Known rows, with every step that occurs
U, Q, T: [ 10.8   2.0   1.6   3.2  -3.4   4.6   8.7   0.1  -2.9  22.5  -5.3   1.2
   6.3   1.5  21.4   0.5  14.5  -2.2   9.3 -20.5 -12.2  -4.2 -14.7   0.3
 -26.6   0.2  -6.6 -10.2  -0.6]
N, M, X: [  5.1   7.2   1.8  -2.8   6.8 -13.5   7.1  -7.7  -3.5  -0.2   4.0   8.0
   2.7   5.1  16.2  -7.0   8.6  -7.7   4.7   4.6  -6.2  -1.6  20.8  -2.1
  -0.2  24.7 -17.9  -8.4 -18.9]
U, Q, N, M: [ 15.2   8.8   7.5   5.2   5.8   7.5  19.2  -3.7  -1.1  -2.3  -4.7   7.1
   9.0   7.0  33.1  -4.0   6.9  -0.4   2.7   4.5  10.9  -8.6  33.1   1.9
 -15.4   2.4 -24.9 -18.0 -15.5]
H, Q, T: [ 10.7   2.7 -10.3   2.2  -6.0 -17.5 -12.8   7.2   0.0  16.2   1.2   2.4
   8.6  -5.8 -10.7   5.1  -1.4  -6.3   8.5  -2.0  -6.7  -7.2 -19.1   3.7
 -25.5   2.0   1.0  -6.5  -1.1]
G, T, Q: [ -3.5  -0.5   1.4  12.2   1.0 -19.0  14.5   0.6 -10.9  38.5  -1.6 -10.1
   2.9  -4.1  -9.8  -0.2  -3.6  -0.2  -7.8  -2.5 -20.1  -0.6   0.0   7.7
  -5.6   7.2   2.0   0.8  -9.4]
G, T: [ -6.7  -3.5   1.8   3.2   2.7 -16.4  -4.7  -2.3   0.2  15.3  -0.6  -6.2
   1.3  -1.8  -4.6   1.0  -3.2  -0.3  -6.1  -5.6 -11.4   0.8 -20.2   2.4
   1.8  19.9  -7.1   5.2  -5.0]
T, Q, N: [  6.3   1.4   4.2  10.0   2.6  -2.4  18.6  -1.6  -5.3  14.3  -2.2  -6.3
  -5.7  -3.4 -16.8  -6.2  -8.6  -1.9  -3.4  12.5   2.8   1.7  30.9  10.1
   1.8  -7.9  -0.3 -15.0 -14.0]
U, Q, V, M: [ 19.9  10.0   0.8   1.7   0.4   7.1  24.8  -2.4 -12.2   7.1  -2.3   1.4
  12.1   7.6  36.0   3.7   5.4   0.0  -6.5 -13.4 -18.8  -0.5   2.8   7.4
 -11.5  -2.6  -9.7  -3.9  -1.2]
X, Q, N, M, T: [ 13.2  21.2 -10.6   1.3   0.6  -0.3  10.1  -2.9  13.7   5.3 -13.9  13.1
   4.6   3.8  -3.9  -4.5  15.3  -6.2   3.1   4.6  -4.0  -0.5  40.7   2.3
   1.2 -23.0 -37.2  -7.2 -18.3]
Q, N, M: [  6.0   6.2   1.5   2.6   9.0  -3.3   1.9  -3.8   8.8 -16.0   1.4   5.0
   2.1   1.6  -1.1  -5.7   0.4  -5.5  -1.1  13.9  10.8  -3.7  34.1   3.6
   3.5  -1.8 -21.0 -14.6 -14.4]
N, Q: [ -1.0  15.6   2.9  -0.3 -12.0  -3.0   9.6   4.6  -0.7   8.4  -1.3   3.9
  13.5   6.4  16.9   1.4   1.4  -0.5  -3.4   0.0  -2.4  -7.6  13.4  -1.3
  -9.5 -13.1  -8.3   4.7  -3.1]
G, T, M, H, Q: [  6.4  -0.3   6.1   8.8   6.0 -28.7 -11.0   0.1 -28.8  39.4  -8.2   2.0
  12.5  -4.9   3.0   6.9   5.7  -2.4 -11.2  10.4 -23.4   0.3  -0.2   8.2
 -13.8  -2.9   2.1  -0.8  -8.5]
V, Q, U: [ -4.0  12.0   3.8  -1.7   2.6  -7.5   5.5   6.2   3.6   2.7  -1.1 -10.7
  10.1   7.8   9.0  -2.7   5.5   3.8   0.2   5.5  27.0  -6.8  18.1   3.7
 -11.2 -13.7 -31.6   5.0  14.5]
T, Q: [  4.5   2.8  -0.2   9.7  -1.8  -0.8  19.8   1.1  -9.8  23.7  -1.0  -4.1
   2.1  -2.2  -5.6  -1.1  -0.8  -0.1  -2.0   2.5  -7.3  -0.2  21.6   5.0
 -10.8 -12.0  10.2  -3.9  -6.1]
U, Q: [  8.5   2.9   6.1   2.2  -2.5  11.5  17.8   0.1  -9.4  13.9  -5.8   1.9
   7.4   5.4  30.7   2.6   7.4   5.0   3.5  -8.3   1.1  -4.6   2.7  -2.2
 -19.2   4.4  -1.5  -4.4   0.3]
G, T, M: [  1.2   3.8   2.5   3.3   1.2 -14.8  -2.5  -4.9  -3.0  38.5  -4.3  -8.1
  10.7  -3.6   1.8  -0.7  10.8  -5.7 -18.3  -0.6 -16.4   4.9 -13.2  -0.4
 -20.4  10.5  -1.2   3.7  -9.2]
T, Q, V, M, U: [  5.7  13.8  -2.9  10.4  12.9  -6.3  15.1  -2.9 -24.3  20.2   2.9  -5.4
  -3.5  -0.9  15.9  -2.4  -2.3  -4.9 -16.1   7.8 -27.3   4.0  32.5  20.5
  -5.2   9.5  -7.2  -4.8 -17.3]
X, M: [ 11.4  -2.6  -3.5  -0.9   0.5  16.3 -13.3  12.2  15.0   5.1 -11.8   2.3
  -7.0  -3.7   6.2   1.3   8.1  -7.7   3.2   3.6 -10.2  -1.4  -0.2  -4.3
  -8.2  -5.7  -7.9  -0.3 -11.5]
T, M: [  8.7   6.9   1.2   0.5  -1.6   2.7   1.5  -2.7  -2.7  22.7  -4.0  -1.3
  10.1  -1.6   8.5  -2.1  13.2  -5.6 -11.6   4.3  -4.4   5.1   5.3  -2.0
 -24.1  -8.6   7.0  -1.3  -5.3]
T, Q, V, M, H: [ 11.7   1.7   3.3  13.4  10.7 -10.2  23.0  -3.4 -32.6   9.5  -0.4   1.5
   0.8   0.8  -2.3   0.1   1.6  -3.3  -9.1  -0.1 -39.2   6.3  39.9  23.4
  19.0 -35.0  -1.2  -7.5  -6.5]
G, T, M, X, Q: [  0.1  15.6   4.4  -4.6  -2.3 -24.3   2.4  -2.1   1.8  62.1 -12.5   0.5
  12.9   2.1  16.4  -4.2  20.0 -12.6  -7.9  -1.8 -29.9  15.2   2.7  -6.5
  -1.4  33.9 -23.3   6.5 -23.2]
G, T, Q, V, M, H: [  2.9  -1.0   5.2  15.7  13.8 -28.8  17.7  -5.6 -33.0  25.4  -2.3  -4.8
   1.3  -1.2  -7.7   1.5  -2.5  -3.5 -15.1  -4.5 -50.9   6.6  19.3  26.0
  21.5 -14.9  -8.2  -2.5 -10.7]
M, H, Q, U: [ -3.7  -4.4   3.3  -0.3  11.7 -26.7 -15.4   7.5 -19.9  -7.7  -9.0   3.6
  10.6  -1.3  -0.6   5.2   4.6   3.7   1.0  17.5  19.1  -7.4  24.2   9.4
  -8.9  -0.9 -20.4  -5.9   3.7]
N, M, U, Q, V: [ 12.7  12.8  -3.3   1.3  18.3   9.4  -1.1  -0.9 -19.3   1.0  -5.8   9.4
  14.4   9.4  65.7   0.0   5.0  -2.4  -9.5  -0.2  -6.3  -6.0  22.6   5.4
 -24.9  27.9 -26.9 -11.1 -21.8]
N, M, X, Q: [  1.8  19.2  -1.7  -4.9  -1.0 -14.0   8.2   2.1   8.0  16.1  -6.1  15.0
  12.2   7.8  26.5  -4.2  16.2 -10.4  11.0   3.3 -16.5   4.2  37.4  -6.5
   7.5  18.1 -34.5  -0.6 -19.9]

Rows
[  6.0  11.1  13.9  10.8  14.2  -6.4   9.9  -2.8 -12.3 -10.4   0.5   6.7
  -5.3   9.8   4.9  -5.0  -1.4  -0.2   6.7  15.0   0.7  -4.1  56.6  15.5
  28.9 -42.5 -32.4 -11.5  -2.3] | V, Q, N, M, H
[ -2.4   9.7   3.6   4.1  19.2  -2.6  -7.7  -6.7  -3.3 -13.1   0.2   4.3
  -9.6   0.4  17.6  -7.4  -1.2  -5.2  -5.6  23.1  11.6  -3.9  45.3   9.0
   1.4  24.5 -30.3 -15.8 -24.4] | Q, N, M, U
[ 14.0   6.6  -9.6  10.2  -2.6   2.0  26.0  -6.9 -17.5  28.2  -5.5  -2.2
  -5.8  -2.8 -15.7  -3.2   7.8   1.9  -4.0  -4.3 -13.9  -2.7   8.4   8.1
 -18.0 -30.5   6.4  -4.5  -6.8] | M, T, Q
[ 11.4   1.2  16.2   9.3  15.1   3.2  14.2  -6.8 -19.0  -9.0  -9.9  13.3
   1.1   7.1  31.0  -3.2  10.6   1.2   4.7   7.6  -1.0  -6.0  49.7  10.4
   7.5 -14.6 -26.8 -22.4 -13.4] | U, Q, N, M, H
[ 17.3   2.3  -2.1  -2.7   3.7  11.3   7.1   2.4  -9.8   6.1  -7.6   3.0
  14.2   7.2  36.4   2.1  -2.9   0.6  -5.2 -15.2  -4.8   0.4 -10.4   0.3
 -14.0   7.4  -5.2  -6.3  -3.0] | U, Q, V
[ 16.7   2.3  -8.1   2.5  15.3 -20.2 -15.4   6.6 -24.3 -15.6  -2.6  17.2
  21.4   3.3  15.3   6.3  -8.7  -4.1  -1.7   8.7 -13.4  -4.7  23.7  10.9
  -0.1 -13.3 -13.7  -9.6  -9.9] | N, M, H, Q, V
[ 15.9   5.5  -4.2  10.9   2.0   0.7  25.4 -10.4 -10.6  19.4  -6.3  -5.4
 -14.2  -3.7 -25.0  -8.2   0.1  -0.3  -6.3   6.0  -0.1   0.3  21.2  12.4
  -5.8 -27.2  -1.5 -15.2 -15.5] | M, T, Q, N
[ 10.2  15.8  -8.0   2.6   9.2 -14.9  -7.4   3.6 -21.2   2.9   5.0   1.9
   3.3  -0.7  23.0   6.5  -9.7  -3.8 -10.2  13.9 -12.4  -2.8   9.0  14.7
 -12.1  24.9 -11.9  -1.4 -12.0] | H, Q, V, M, U
[  2.5   5.7   2.7   4.6   7.7   4.2  -2.1  -3.5 -13.7  25.8  -6.0   0.3
  -4.3   0.8  37.9  -0.5  14.1  -1.7   4.5  -9.4 -12.6  -5.2  -1.9   6.0
 -28.1  28.2 -17.4 -11.3 -11.5] | M, U, Q, T
[ 20.0   9.7 -14.8   0.4   2.1  -0.7  15.4 -10.7 -10.1  -2.6  -0.3   1.0
  -1.7   2.2  -4.5  -0.7   6.9  -4.0 -12.1 -12.1 -22.0   2.3  -5.6  12.6
  -3.5 -22.7  -9.1  -0.1  -1.7] | Q, V, M, T
[  9.5   3.8   0.4   8.0   8.0 -18.7  -6.3   4.7 -22.0  -7.3  -1.1  17.2
  12.9   1.4   9.9   6.5   2.1  -0.1   7.0  14.8  -8.0 -10.7  34.7   8.6
  -3.8 -16.3 -10.0  -7.9  -7.2] | N, M, H, Q
[  3.0   8.0   8.1  -0.3  -0.8 -14.4  22.1 -10.2  -7.2   9.2   8.4  -0.2
 -10.9   2.8   2.0  -5.2  10.7  -5.3   2.4   1.3 -20.1   4.6  11.9   5.0
  12.7  18.4  -9.0  -2.1  -7.6] | V, M, X
[ 32.5   1.1 -20.1   4.2   4.4  17.6   3.7   7.4  -2.0  25.0 -18.8   0.1
  -3.9  -4.3  -2.4  -2.4   6.0  -9.9 -10.5  -7.4 -28.5   1.5   0.8   6.3
 -23.7 -31.6  -3.5  -6.0 -23.4] | X, M, T, Q, V
[ 19.2  -7.0   5.5   4.6   9.7  -0.5 -22.6  14.5  -3.4  -2.4 -16.4   9.5
 -13.1  -6.7  -4.2   4.1  -4.9  -6.0   6.8  23.6  -3.7  -2.8  26.4   8.3
   9.8 -13.9 -15.1 -14.9 -18.0] | X, M, H, Q, N
[ 10.2   2.9  -4.6   8.3   7.6 -26.0 -13.9   3.9 -17.1   2.2   0.1  15.6
  14.6  -2.5   0.3   4.9   8.9  -7.2  12.1   3.4 -20.5  -9.9  20.6  11.4
 -13.0 -20.7 -14.2 -13.6  -7.1] | N, M, H, Q, T
[  2.6   2.1  -2.0   0.1  11.6  15.8 -25.2  10.2   5.1   7.3 -11.8   1.6
 -17.6  -4.4  24.0   0.3   8.9  -8.1  -1.9  13.5  -9.5  -2.2  13.4   0.4
 -11.3  21.5 -16.4  -1.0 -21.3] | X, M, U
[  1.1  11.6  -3.1   1.3  14.7  -3.9  -3.2  -5.1 -13.8  -3.6   4.1  -1.8
  -6.2   1.5  20.2  -0.1  -1.4  -5.1 -14.8   4.6 -17.7   4.4  13.8  15.0
   2.9  22.0 -17.7  -0.9 -12.8] | Q, V, M, U
[  6.3  13.1  -0.7   7.4  11.7   2.2   0.2  -3.3 -10.1  17.8  -3.8   7.7
   7.7   3.4  47.6  -1.4  21.8  -5.9   5.2  -6.2 -13.6 -11.6  19.6   5.5
 -38.2  21.7 -29.9 -14.7 -17.8] | N, M, U, Q, T
[ 17.7  22.3 -17.8  -2.0  -4.4  -3.1  16.3  -1.1   1.8  13.8 -10.6   7.6
   7.3   5.2   1.9   2.0  14.6  -6.1  -5.7 -13.1 -34.1   7.7  12.9   8.0
   6.0 -26.7 -23.8   6.9  -5.6] | X, Q, V, M, T
[  0.1  10.5   6.7  -7.8   1.3 -10.8   4.5  -0.7  10.7  15.9 -10.0   5.2
  -7.9   4.1   2.8  -8.7   1.8  -8.4   7.9   8.6  -2.5  12.9  28.0  -2.0
  29.1  28.4 -30.0  -7.6 -20.5] | M, X, Q, N
[  2.1  10.4  10.6   7.3   9.6  -1.7   3.8  -7.7 -23.3  56.7 -11.1  -5.9
   8.2   1.1  53.7   0.2  18.0  -0.5 -18.3   0.4 -15.3   0.4   0.3   3.4
 -40.1  40.5 -12.4  -0.9 -18.5] | G, T, M, U, Q
[ 11.4  13.9  -7.7   4.8   4.0 -13.1 -21.3   1.5 -14.2  42.7  -2.3  -0.2
   7.9  -8.6  14.3   1.6  12.3 -11.3  -8.0  12.0 -10.9  -2.2   0.7   5.9
 -51.7  19.5  -2.7  -9.1 -18.1] | H, Q, T, M, U
[ -6.6  18.5  -2.0 -10.8   6.3 -24.8   0.4   4.1  12.9   6.7 -10.7   9.4
  23.1   8.4  24.0  -6.9  26.0  -9.2   6.7  10.1   9.8   0.6  48.3  -5.6
  -6.1  29.9 -58.0  -1.9 -17.4] | N, M, X, Q, U
[ 16.0  13.7  -6.3  15.1  -6.7  -2.2  44.1 -10.5 -18.5  27.9   0.9  -3.9
  -7.8  -1.9 -17.3  -1.8  16.6   1.1  -5.1  -3.8 -27.0  -3.4  24.5  14.5
 -16.2 -36.1   4.5  -2.2  -3.8] | V, M, T, Q
[  8.1  -2.1   4.3   5.4   7.4  -9.6 -11.4  -7.3 -16.5  26.6  -8.2   3.1
   3.2  -4.7  -4.1  -2.7  22.8 -10.3  -4.9  -5.4 -30.0   8.1   8.4   9.4
  -8.2 -28.7  -0.8 -10.6  -6.8] | Q, T, M, H
[  6.9  -0.3   2.8   4.1  12.5 -11.0   2.9  -4.8 -21.6 -13.5  -0.4   5.3
  -1.9   3.0   2.7   1.8   2.6  -3.4  -8.3  -2.7 -31.1   7.4  18.0  17.7
  29.4 -21.5 -10.6  -3.2  -0.2] | Q, V, M, H
[ -7.2  12.5   4.1   6.0   7.5  -3.1   6.5  -6.6 -13.0   2.6   5.9  -1.9
 -14.7  -0.4  16.6   0.0   8.6  -1.1  -6.2  11.3 -14.5  -0.9  26.2  11.7
  -0.7  18.6 -12.7   1.1  -6.5] | V, M, U
[  4.8   2.9   4.5   1.0  10.6 -23.6 -13.8   4.4 -22.8  15.0 -11.6   2.4
  21.8  -3.0   8.7   2.8  18.1  -2.0 -10.6  22.5  13.2  -3.3  30.7   6.7
 -32.0 -10.0 -14.3  -6.6  -0.5] | T, M, H, Q, U
[  8.6   7.5   7.0  -4.7   1.3  -6.8   6.6  -9.8  -8.1  31.0  -1.0  -0.8
   2.0   0.6  12.7  -8.4  16.2  -9.7  -8.3   4.2 -11.4   9.7   2.7  -4.3
 -13.7  20.0   1.0  -5.3 -16.5] | T, M, X
[  7.7  -4.8  -1.7   5.6   3.6 -24.0 -17.0   4.4 -19.5   9.7  -2.6   8.4
   2.7  -5.6 -10.2   6.2   1.4  -3.9  11.0  -0.2 -18.9  -4.2  -2.6  11.5
  -4.2 -16.2  -3.2 -10.8   1.0] | M, H, Q, T
[  3.9  14.5  15.9   8.8   9.6   7.7  23.9  -8.8 -16.9  10.4  -1.0  -1.9
 -16.4   3.9  35.8  -2.6   8.0   2.0  -4.9  12.6   0.5  -3.2  37.5  14.3
  -6.5  25.5 -25.2 -12.8 -14.2] | V, M, U, Q, N
[ 10.8   7.0  -5.6  -0.7   2.9  -6.2   8.0  -1.8  -3.5  -7.2   3.7  -0.5
   5.5   2.4   4.6   1.1  -0.2  -5.7 -10.4  -4.8 -19.0   4.9   2.4   9.3
   5.6  -4.5  -7.5   0.1  -1.3] | Q, V, M
[  9.3  15.6  -4.5  -5.6  -5.3  -4.7  -1.4   7.0  -1.9   1.0  -3.4   4.3
  21.5   8.6  24.2   1.1  -9.6  -4.9 -13.2  -5.8  -8.6  -2.1   3.6   1.9
  -6.1 -10.2 -12.1   2.2  -9.4] | N, Q, V
[ -6.1  10.0   5.1  16.5  20.6 -22.2   5.3  -6.6 -13.5  25.2  -0.8  -5.8
  -5.6  -3.2   7.0  -6.9  -3.6  -5.8 -13.2  21.3  -8.6  -4.2  46.5  16.9
  -4.3  32.2 -28.3 -14.2 -35.9] | G, T, Q, N, M, U
[ 20.0  25.5 -11.1   0.1  -9.5  -4.8  24.0  -6.1 -10.5   6.8  -1.9   4.5
  12.5   8.6  11.8   0.8   7.8  -4.4 -15.8 -12.4 -26.2  -5.0   7.5  11.4
 -13.2 -35.1 -16.8   4.7  -6.4] | N, Q, V, M, T
[  4.1  11.8  -0.2   1.3   5.6 -11.0   4.1   4.6 -11.7   2.0 -11.2  12.6
   7.2   5.7  11.1   4.7   8.5  -5.9  -1.1  -4.8 -40.5  12.6  38.0  13.9
  35.5 -25.8 -26.5   3.4  -4.4] | X, Q, V, M, H
[ -0.9  11.7   1.2  -8.0  -4.0 -10.5   5.3   3.2   4.8  24.4  -7.7   7.6
   0.9   5.5  12.9  -3.7   9.6  -5.8  10.0  -0.8 -13.8  10.0  17.6  -6.4
  17.1  22.1 -20.8   2.9 -13.5] | M, X, Q
[ 12.0   1.3  11.3   2.5   2.1  11.1  16.7  -2.7  -4.3   5.7  -8.2  -0.3
  -2.3   3.9  22.1  -2.6   0.2   2.7   2.2   1.8  11.1  -1.9  11.7   1.3
  -4.5   8.0 -11.6 -15.0  -7.8] | U, Q, N
